What can hang from each mark:
A: X Z
R: T W Z
T: R
X: A J
Z: A R
B: K W
K: B
W: B R

Known rows, with every way that one mark hangs from another:
W{B{K}}: [ 0.08 -0.47  1.86  0.47  1.20 -1.32  0.44  0.13  1.36  1.64  0.56  1.11
 -0.58  3.06 -0.49 -1.98  1.54  1.42  2.21  0.38  0.80  0.52  0.62 -0.53
  2.01  2.08  0.21 -1.61  1.34 -2.15 -0.38  0.36]
B{K W{R{Z{A{X}}}}}: [ 2.08 -5.65  2.81  3.81 -1.51 -2.50 -1.23  1.15  0.42  3.58 -1.72  0.78
  1.96  2.64 -2.63 -0.21  1.22  4.92  2.66 -0.96 -6.48 -2.25  1.70 -2.64
  3.30  4.19 -0.53  0.39  2.73 -3.45  1.26 -1.83]
A{Z{R{W{B}}}}: [-0.52 -3.49  2.65  2.42  4.32 -1.16  0.04  1.13 -1.62  0.65  3.72  2.80
 -2.81  1.72 -2.21  1.59  0.21  2.27  1.45 -0.78  1.59 -2.29 -4.22 -0.52
  1.19 -1.16  0.29 -1.03  4.04 -1.48 -1.23  1.55]
T{R{Z}}: [-2.38 -2.27  1.36  1.54 -2.00  0.37 -0.25  0.00 -1.41 -0.98 -0.73  0.05
  1.28  0.41 -1.05 -0.52  0.64 -1.31  1.09  0.18 -2.40 -2.51 -2.41 -0.75
 -1.81  0.88 -0.72  0.64  1.81 -2.87 -1.10  2.10]
A{X{J} Z{R}}: [-0.16 -2.86  4.35  4.16  5.07 -0.50 -1.30  1.08 -1.84  0.85 -0.87  2.23
  1.82  0.93 -1.84  0.83  0.04  4.20  1.89 -0.14 -3.79  0.77 -1.20 -0.58
  2.79 -0.31  0.65 -2.25  1.58  2.42  1.37  2.90]
T{R{W Z}}: [-2.58 -2.90  0.61  1.90 -3.85  0.02  0.20  1.43 -1.18 -1.45  0.48  0.65
  0.49 -0.79 -2.04  0.75  1.30 -1.51 -0.19 -0.64 -2.04 -4.42 -3.26 -0.08
 -3.41  1.19 -1.71  1.00  1.61 -2.89 -1.26  1.59]
X{A{Z} J}: [ 0.10 -3.72  0.69  2.40  2.89  0.98  0.49  1.13 -0.54 -2.23 -0.54  1.46
  0.21 -0.18 -0.83 -1.87  1.27  0.20  1.74  0.83 -1.02 -0.72  1.52  1.65
  2.56 -0.71  0.81  0.01 -0.32  0.81  2.79  3.61]
A{X{J} Z}: [-0.79 -1.31  2.03  4.59  2.75  0.23 -1.80  1.62 -0.53  0.01 -1.82  2.13
  2.01 -0.57 -0.89 -0.46 -0.03  2.80  1.55 -1.15 -3.45  2.04  0.67 -0.01
  1.08  1.34 -0.11 -1.54  0.56  2.82  1.68  2.59]
K{B}: [ 0.09  1.97  0.83  1.61  0.36  0.10 -0.06 -0.28  1.60 -0.43  1.15  0.49
 -1.85  0.52 -0.39  0.09  0.83 -0.50  0.84  1.53  0.71  0.16  1.90  0.57
  0.72 -1.72 -0.44 -0.09  1.43 -0.88 -0.65  1.39]
A{X{J} Z{R{T W}}}: [ 0.95 -3.91  3.03  6.39  3.87  0.57 -0.64  2.96 -1.50 -1.59 -0.33  2.39
  1.18 -1.26 -3.17  1.83  1.58  1.96  1.04  0.32 -3.93 -2.19 -2.61  1.86
 -0.38 -1.48 -1.71 -0.92  1.82  0.28  0.88  1.76]
X{A{Z{R{T W}}} J}: [ 2.19 -6.25  1.59  4.20  4.25  1.72  1.24  2.14 -1.24 -3.96  1.06  1.85
 -0.73 -1.14 -3.41  0.47  2.59 -0.44  1.28  2.02 -1.40 -5.20 -1.93  3.39
  0.77 -3.45 -0.94  0.53  1.06 -1.71  2.06  3.08]
B{K W}: [ 2.79 -2.62  0.11 -0.02 -2.26 -0.56  0.93  0.64 -0.53  1.20  0.81  0.95
  1.61  2.45 -1.72 -1.87  2.30  1.32  1.12  0.04 -1.47 -1.32  1.44 -0.62
  1.33  4.16 -1.19 -1.27 -1.70 -0.44  0.95 -1.10]
W{B R{T Z{A{X{J}}}}}: [-2.08 -3.61  2.46  5.76  5.27  0.21 -1.34  1.86  1.38 -0.61 -3.57  0.64
 -0.42  0.45 -1.88 -0.40  2.63  3.37  3.64  0.77 -5.39 -0.65  1.93 -0.59
  2.24 -2.12 -0.41  1.64  5.44 -5.06 -0.51 -0.06]
W{B{K} R{T}}: [ 0.25 -0.72  1.15  2.15  2.57  0.25  0.19  0.02  1.30  0.03 -0.78  2.39
 -0.80  3.63 -0.58 -1.47  2.73  2.62  2.23  0.46  0.93 -1.83  0.68 -0.81
  1.36 -0.48 -1.60  0.04  3.27 -4.62 -2.28 -2.47]
B{K W{R}}: [ 2.27 -2.07  0.24  0.18 -1.73 -0.46  0.96  0.14 -0.19  1.75  0.62  2.12
  0.73  4.13 -1.49 -1.77  2.88  3.77  1.30 -0.78 -0.62 -2.11  1.81 -2.31
  2.22  3.24 -1.48 -0.81 -0.29 -1.56  0.17 -2.94]
A{Z{R{T}}}: [ 2.04 -4.14  3.09  3.43  5.18  0.47 -1.20  0.03 -1.86 -0.43  1.02  1.70
 -0.01  0.07 -2.79  1.56 -0.44  0.40  0.90 -0.10 -0.92 -2.33 -4.30  0.78
  0.10 -1.98 -0.61  0.33  2.49 -1.88 -0.61  1.27]
W{B R{Z}}: [-2.97 -1.65  0.72  1.68  1.63  0.37 -0.88 -0.13  1.22  0.13 -0.33  1.14
 -2.27  3.36 -0.85 -0.23  1.01  2.87  2.21 -1.48  0.32 -1.62 -0.10 -3.03
  1.26 -0.10  0.73  0.74  3.92 -4.79 -2.39  0.12]
W{B R}: [-2.14  0.93 -0.09  0.20  2.54  0.22 -0.02 -0.37  0.63  0.46  0.38  1.89
 -2.70  3.59  0.50 -0.58  1.34  3.23  1.53 -0.37  2.34 -0.43  0.95 -2.29
  2.20 -1.51  0.41 -0.27  3.54 -2.49 -2.03 -2.07]
T{R{W{B} Z}}: [-4.21 -2.50  0.73  2.43 -1.70 -0.37  0.52  1.56 -0.39 -1.42  1.48  1.40
 -1.38  1.07 -1.74  0.11  1.84 -0.87  1.21 -0.19 -0.85 -3.81 -2.97 -0.73
 -2.43  0.37 -1.34  0.35  3.62 -4.27 -2.56  1.27]

Rows:
[ 2.20 -3.99  3.32  3.88  3.39 -1.15  0.93  2.66 -0.68 -0.96 -0.85  0.04
  0.93 -2.59 -3.07  2.24  2.47  1.57  1.12  2.93 -5.39 -1.80 -0.94  2.69
  0.56 -3.60 -1.45  0.51  1.84 -1.07  1.82 -0.42] -> Z{A{X{J}} R{T W}}
[-0.14 -3.46  1.62  3.56  1.96  0.44 -0.80  0.28  1.90 -0.16 -1.42  1.47
 -0.50  3.55 -2.25 -1.35  2.68  1.98  3.06 -0.67 -0.99 -2.88 -0.24 -1.63
  0.55  1.22 -1.48  0.94  3.72 -6.95 -2.12 -0.19] -> W{B{K} R{T Z}}
[ 0.07 -4.11  2.49  5.65  3.20  0.48 -1.21  1.77  0.79 -0.78 -4.34  0.11
  1.55 -0.84 -2.62  0.22  1.96  2.58  2.50  0.52 -6.80 -1.21  1.62  0.06
  0.63 -1.55 -1.03  2.39  3.08 -3.62  0.98  0.02] -> W{R{T Z{A{X{J}}}}}
[ 0.89 -4.25  4.30  2.90  3.48 -2.00  0.61  1.05 -0.85  1.83  3.12  3.32
 -1.34  3.23 -3.41  0.95  0.93  3.00  2.11 -0.65  0.39 -2.09 -3.71 -0.65
  2.20  1.74 -0.40 -2.25  2.98 -2.41 -0.07  1.89] -> A{Z{R{W{B{K}}}}}
[ 0.57  1.26 -0.73  1.00 -0.53  0.75  0.73 -0.07  0.91 -0.12  1.83  2.39
 -2.05  3.75 -0.94 -0.48  2.90  2.45  0.92  0.88  0.99 -2.40  3.22 -1.66
  2.41 -1.23 -1.16  0.19  2.27 -1.68 -1.53 -1.42] -> K{B{W{R}}}
[-0.53 -3.84  2.82  3.64  1.49 -1.04 -1.23  1.68  0.77  0.57 -3.26 -1.38
  1.91 -1.74 -1.93  0.12  0.56  1.42  2.42  0.58 -6.90  1.29  1.76  0.65
  1.49  0.73  1.10  0.78  1.14 -0.61  2.30  2.49] -> R{Z{A{X{J}}}}
[ 1.07 -5.13  3.19  3.28  3.52 -1.20 -0.51  0.26  1.78  0.88 -1.60  0.57
 -0.62  2.55 -2.97 -0.79  2.16  2.12  3.46  0.00 -2.78 -2.32  0.11 -0.62
  2.22 -0.30 -1.13  2.29  4.88 -8.11 -0.85 -0.63] -> W{B{K} R{T Z{A}}}
[-3.05 -4.29  1.94  2.22 -0.43 -2.14  0.87  1.58 -0.69 -0.24  1.42  0.32
 -1.68 -0.16 -1.75  0.61  1.46 -0.33  2.33  0.96 -2.62 -3.48 -2.73  0.23
 -1.24 -0.57 -0.72  1.34  4.73 -5.40 -1.06  0.73] -> T{R{W{B} Z{A}}}
[-0.95 -4.76  1.48  6.34  2.58 -0.46 -0.57  3.67  1.79 -1.55 -1.72 -0.63
 -0.41 -2.43 -2.51  0.51  2.49  0.16  2.61  1.40 -5.83 -1.24  0.60  2.08
 -0.28 -1.06 -1.49  1.33  3.67 -3.83  0.35  1.09] -> R{T W{B} Z{A{X{J}}}}
[-3.52 -3.00  2.87  4.21 -0.70 -2.74 -1.07  2.51 -0.33  1.19  0.07  0.44
 -0.99 -0.60 -0.98  1.15  0.45  1.11  2.51  0.73 -4.34 -2.73 -2.32 -0.50
 -0.51 -0.02 -0.78  0.46  5.86 -3.74 -0.94  0.50] -> T{R{W{B} Z{A{X}}}}
[-0.45 -3.37  3.71  6.65  6.05  0.17 -0.80  3.14 -0.71 -1.76  0.62  3.09
 -0.90  0.18 -2.53  1.03  2.05  2.87  1.99  0.63 -2.67 -1.63 -2.53  1.16
  0.91 -2.07 -1.36 -1.39  4.10 -0.54 -0.59  1.59] -> A{X{J} Z{R{T W{B}}}}
[-0.25 -3.23  0.35  3.13  0.49  1.92 -1.34  0.09  0.58 -1.40 -1.67  0.23
 -0.02  0.50 -1.80  0.53  1.22  0.13  0.63 -1.52 -1.63 -3.34 -0.88 -0.83
 -1.25 -0.79 -1.55  2.37  2.31 -5.11 -1.68 -0.19] -> W{R{T Z}}
[ 4.18 -7.38  1.29  3.16 -0.25 -0.51  0.39  0.81 -0.04  0.69 -1.09  0.50
  1.19  1.80 -4.04 -0.78  3.03  1.79  2.54 -0.47 -5.06 -3.99  0.79 -0.64
  1.32  1.88 -2.22  2.50  2.19 -6.53  0.47 -1.71] -> B{K W{R{T Z{A}}}}
[ 2.29 -3.89  4.81  4.24  3.74 -3.23 -0.61  2.04  0.77  2.17  0.31  1.00
 -0.78  0.37 -2.71  1.77  1.71  2.92  2.62  2.38 -3.78 -2.15 -1.85  1.25
  2.35 -0.95 -1.10 -0.64  4.39 -4.20  0.43 -1.43] -> Z{A{X} R{T W{B{K}}}}
[ 0.25 -1.11  2.23  2.61  2.61 -1.40  0.10  1.49  0.40  0.83 -2.42 -0.15
  1.51 -1.49 -0.24 -0.28  0.64  2.31  1.77  1.55 -5.05  2.30  2.48  1.07
  2.19 -0.87  0.37 -0.21  0.87  1.39  2.55  0.38] -> Z{A{X{J}}}
[-1.82 -0.90  1.60  0.83 -1.81 -1.86  1.59  1.28 -0.32  0.32  1.83  2.51
 -0.46  2.58 -0.86 -1.49  3.14  0.81  1.75  0.62  0.26 -2.69 -1.76 -0.03
 -0.65  0.97 -2.04 -1.73  2.45 -3.02 -1.90 -0.64] -> T{R{W{B{K}}}}
[ 1.15 -3.32  4.11  5.74  5.61  0.75 -1.65  1.39 -1.50 -1.19 -1.57  1.63
  2.05 -0.18 -2.17  0.83  0.59  2.58  2.14  0.59 -4.18 -0.28 -2.04  0.91
  1.13 -1.48 -0.87 -1.36  2.26  0.68  1.14  2.56] -> A{X{J} Z{R{T}}}
[ 2.51 -4.19  0.67  4.05  0.99  0.14  0.01  0.72  1.34 -0.88  0.43  0.49
 -1.87  0.97 -3.48  0.42  3.09  0.30  2.20  1.21 -3.31 -4.36  2.04  0.01
  1.27 -2.34 -2.03  3.17  4.28 -6.56 -1.03 -0.43] -> K{B{W{R{T Z{A}}}}}
[-0.63 -4.00  1.55  2.36 -1.32 -1.04  0.31  1.69  1.68  0.44  1.18  0.79
 -1.23  1.77 -2.51 -0.27  1.68  0.31  1.86 -1.05 -0.70 -2.17 -0.92 -0.63
 -0.18  3.73 -0.31 -0.43  1.42 -4.20 -0.68  1.73] -> R{W{B{K}} Z}
[ 0.62 -5.63  2.26  4.48  6.22  1.23  1.62  2.44 -0.43 -4.01  1.95  2.39
 -2.68  0.43 -2.68 -0.41  3.09  0.31  2.52  2.09 -0.16 -4.78 -1.37  2.45
  1.94 -4.02 -0.69  0.02  2.87 -2.84  0.65  3.04] -> X{A{Z{R{T W{B}}}} J}
[ 1.45 -2.17  4.36  1.55  3.44 -2.99 -0.96  0.32 -0.78  2.90 -0.66 -0.10
  0.53 -0.34 -0.98  2.34 -0.99  3.22  1.46  1.87 -3.83  0.19 -0.97  0.05
  2.97 -1.79  1.45 -0.30  3.18 -0.31  1.76 -0.39] -> Z{A{X} R}
[ 1.08 -3.79  2.22  2.32  2.35 -1.08  0.21  1.26 -2.13  0.11  3.02  2.05
 -0.80  0.22 -2.99  2.70 -0.40  1.25 -0.04 -1.10  0.19 -2.75 -4.64  0.26
  0.62 -0.40 -0.12 -0.35  2.07 -0.41  0.54  1.42] -> A{Z{R{W}}}
[-1.12 -5.53  3.31  2.14 -1.00 -3.12  1.07  1.68 -0.09  1.19  0.87  0.92
 -0.54  1.05 -2.71 -0.20  2.51  0.04  3.11  0.80 -3.31 -3.25 -2.38  0.25
 -0.03  1.84 -1.11  0.50  3.98 -6.11 -0.56  1.19] -> T{R{W{B{K}} Z{A}}}
[ 1.28 -4.35 -1.06  2.92 -1.08  2.39 -0.42  0.60  0.06 -1.64 -0.43  0.65
  0.39  1.68 -2.64 -0.11  2.34  0.72  0.76 -1.44 -2.31 -4.75  0.00 -1.51
 -0.63  0.67 -2.47  2.37  1.55 -4.47 -1.37 -1.18] -> B{W{R{T Z}}}
[ 0.52 -2.37  2.03  4.95 -0.11 -1.74 -1.60  0.97  1.48  1.99 -0.02  0.89
 -1.25  1.74 -2.14  0.98  1.13  3.50  2.61  0.69 -4.58 -2.46  3.19 -2.07
  3.44  0.08 -0.30  1.17  4.93 -3.43  0.12 -0.39] -> K{B{W{R{Z{A{X}}}}}}
[-2.38 -4.19  2.56  4.35 -1.31 -1.42  0.37  2.97 -0.88 -0.59 -2.19 -0.08
  1.85 -1.84 -2.52  0.82  2.12  0.68  1.70  1.17 -7.25 -2.16 -1.00  0.97
 -1.18  0.19 -0.96  0.49  2.20 -1.46  1.44  1.83] -> T{R{W Z{A{X{J}}}}}
[ 2.15 -5.42  3.44  4.01  4.31 -1.04  0.05  1.25 -0.91  0.18  2.77  2.84
 -1.16  1.57 -3.70  0.96  1.60  1.58  2.09 -0.07  0.05 -3.27 -4.44  0.74
  0.78  0.15 -1.74 -1.29  3.48 -4.20 -1.04  1.30] -> A{Z{R{T W{B{K}}}}}
[ 0.54 -4.60  1.00  4.17 -0.50  0.15 -0.05  1.88  1.76 -0.76  0.73  0.32
 -0.67  0.40 -3.51 -0.44  2.63 -1.38  1.81 -0.24 -1.50 -3.57 -1.50  0.83
 -1.71  2.52 -2.29  0.62  2.15 -6.24 -1.51  1.23] -> R{T W{B{K}} Z}
